What can hang from each mark
fabu: basiduz fetek nodamiv povi votak
fetek: fabu nodamiv povi votak
nodamiv: votak
povi: fabu fetek votak
votak: povi

Every row comes from one small tree of marks. Brackets hold a mark, then the marks that hang from it, in alphabetical order. Every link used is in the known rows. Which tree was each row made from?
(in the rows, 128 means zero)
Known rows
[votak [povi [fabu basiduz nodamiv]]]: [161 102 124  87 140 110 169 163 138  96 179  83  91 154 151 105 131 143
 111 158]
[povi [fabu basiduz] fetek]: [159 114 158  76 122  91 131 132 114  92 160  93  97 119 110 117 105 134
 105 169]
[fabu basiduz fetek nodamiv povi votak]: [237  95 154 133 203  33 173 168 153  97 140  49  79 166 106  81 102 188
 104 147]
[povi fabu [fetek nodamiv votak]]: [127 131 181  68  98 150 139 113 141  99 116 156 133 112 126 131  97 156
 110 180]
[povi [fabu [fetek nodamiv] votak]]: [147 117 149 101 148 112 176 142 137 107 147 124 121 140 120 109  84 140
  98 175]
[fetek [fabu basiduz] nodamiv povi votak]: [176 163 199 144 105 141 162  95 145 116 101 187 119 148 171 152 177 212
  97 183]
[fabu fetek nodamiv]: [147  97 132 124 178  99 151 174 135  90 157 111 100 147 119  74  90 151
  88 124]
[povi votak]: [ 99 104 137 104 123 146 158 126 146 113 158 115 109 117 129 103 133 158
 133 137]
[votak [povi [fabu nodamiv] fetek]]: [149 106 119  48 132 120 146 170 154  83 180  82 107 130 143 105 105 141
 101 159]
[fetek [fabu basiduz] nodamiv [votak povi]]: [168 138 173 106  81 142 172  94 167 126 103 140 119 140 177 162 158 202
 113 188]
[votak [povi [fetek [fabu basiduz nodamiv]]]]: [184 115 128  75 125  91 145 149 154  99 159  64  95 127 158 128 128 180
  97 165]
[nodamiv votak]: [109 113 147 118 126 115 127 130 138 111 111 134 131 120 146 111 151 152
 131 139]
[nodamiv [votak [povi fabu]]]: [120 108 127  80 114 129 151 153 159 103 141 120 122 130 169 119 155 128
 130 166]
[fetek [fabu basiduz nodamiv] votak]: [172 133 165 135 125  80 161 115 121 111 106 142  77 169 158 117 140 206
 114 167]
[votak [povi [fabu nodamiv]]]: [131 107 117  76 135 129 159 166 149  95 175 103 106 154 152 101 123 133
 107 152]
[votak povi]: [122 115 128  89 121 143 130 132 165 122 158  98 127 128 148 112 141 145
 110 137]
[fabu basiduz nodamiv [votak povi]]: [200 107 119 110 170  68 168 144 147 120 159  41  93 151 149 105 142 203
 130 142]
[fetek fabu votak]: [127 149 168 120  96 118 136  96 141 126  98 174 102 154 159 126 137 179
 110 172]
[nodamiv [votak [povi fetek]]]: [139 107 129  69 117 119 123 147 173 103 131  89 131  96 158 123 150 161
 128 149]

Write each row's tree
[188 113 164 114 126 137 167 128 179 110 126 113 109 128 136 126 132 184
 108 158]  [fabu basiduz [fetek nodamiv [votak povi]]]
[164 105 126 106 181  73 178 175 127  94 165 107  86 164 123  78  80 146
 101 161]  [povi [fabu fetek nodamiv votak]]
[152 109 172  77 110 113 152 134 121  87 126 109 129  97 131 141 119 147
 118 184]  [povi [fabu basiduz] [fetek [nodamiv votak]]]
[150 145 149 135 148 111 148 152 128 100 153 155 107 163 166 108 154 176
  81 154]  [fetek [fabu nodamiv] povi]
[207 105 139 112 154 102 182 137 171 122 152  60 116 122 134 124 122 184
 108 162]  [fabu basiduz [fetek nodamiv] [votak povi]]
[158  97 146 136 159  75 152 151 117  96 125  96 104 139 144  99 151 178
 132 136]  [fabu basiduz [nodamiv votak]]
[185 112 139 116 162  62 173 145 126 108 162  92  78 152 115 101 103 142
 108 175]  [povi [fabu basiduz fetek votak]]
[186 111 183  94 137  86 114 129 148 101 133  65 110 118 101 114 120 162
 102 152]  [fabu basiduz [povi fetek]]
[174 111 132 117 129  76 169 155 139 100 130  94  93 149 185 127 162 184
 118 169]  [fetek [fabu basiduz [nodamiv [votak povi]]]]
[205 105 147 154 193  72 164 192 141  73 149 106  88 148 144  84 156 183
 103 135]  [fabu basiduz [fetek povi] [nodamiv votak]]
[129 131 181  85 103 151 121 100 152 110 100 142 146  99 125 129 110 185
 112 154]  [povi [fetek nodamiv votak]]
[141 107 155  89 107 143 170 136 152 105 130 115 140 115 164 143 153 150
 129 173]  [fetek [nodamiv [votak [povi [fabu basiduz]]]]]
[155 139 182 111 117 112 162 106 153 130 102 125 143 142 147 142 118 183
  96 186]  [fetek [fabu povi votak] nodamiv]
[148 145 187 115 100 112 136 104 163 122  86 163 107 163 149 125 138 178
 104 176]  [fetek [fabu povi] votak]
[172 129 180 122 117  84 144 118 139 116 122 108 101 153 138 128 137 160
  93 173]  [fetek [fabu basiduz povi]]
[144 143 165  87  95 108 120 105 143 111 106 144 105 123 145 128 118 185
 104 175]  [povi [fetek fabu votak]]
[146 113 140 125 157 143 163 166 166  91 178 132  98 126 129  88 139 158
 101 137]  [fabu [fetek [povi votak]]]
[162 136 178 117 123  96 152 128 154 106  91 155  98 177 155 109 129 192
 101 169]  [fetek [fabu nodamiv povi] votak]
[162 121 149 131 138  77 157 133 108 107 141 109  90 156 150 116 129 176
  97 160]  [fetek [fabu basiduz nodamiv]]
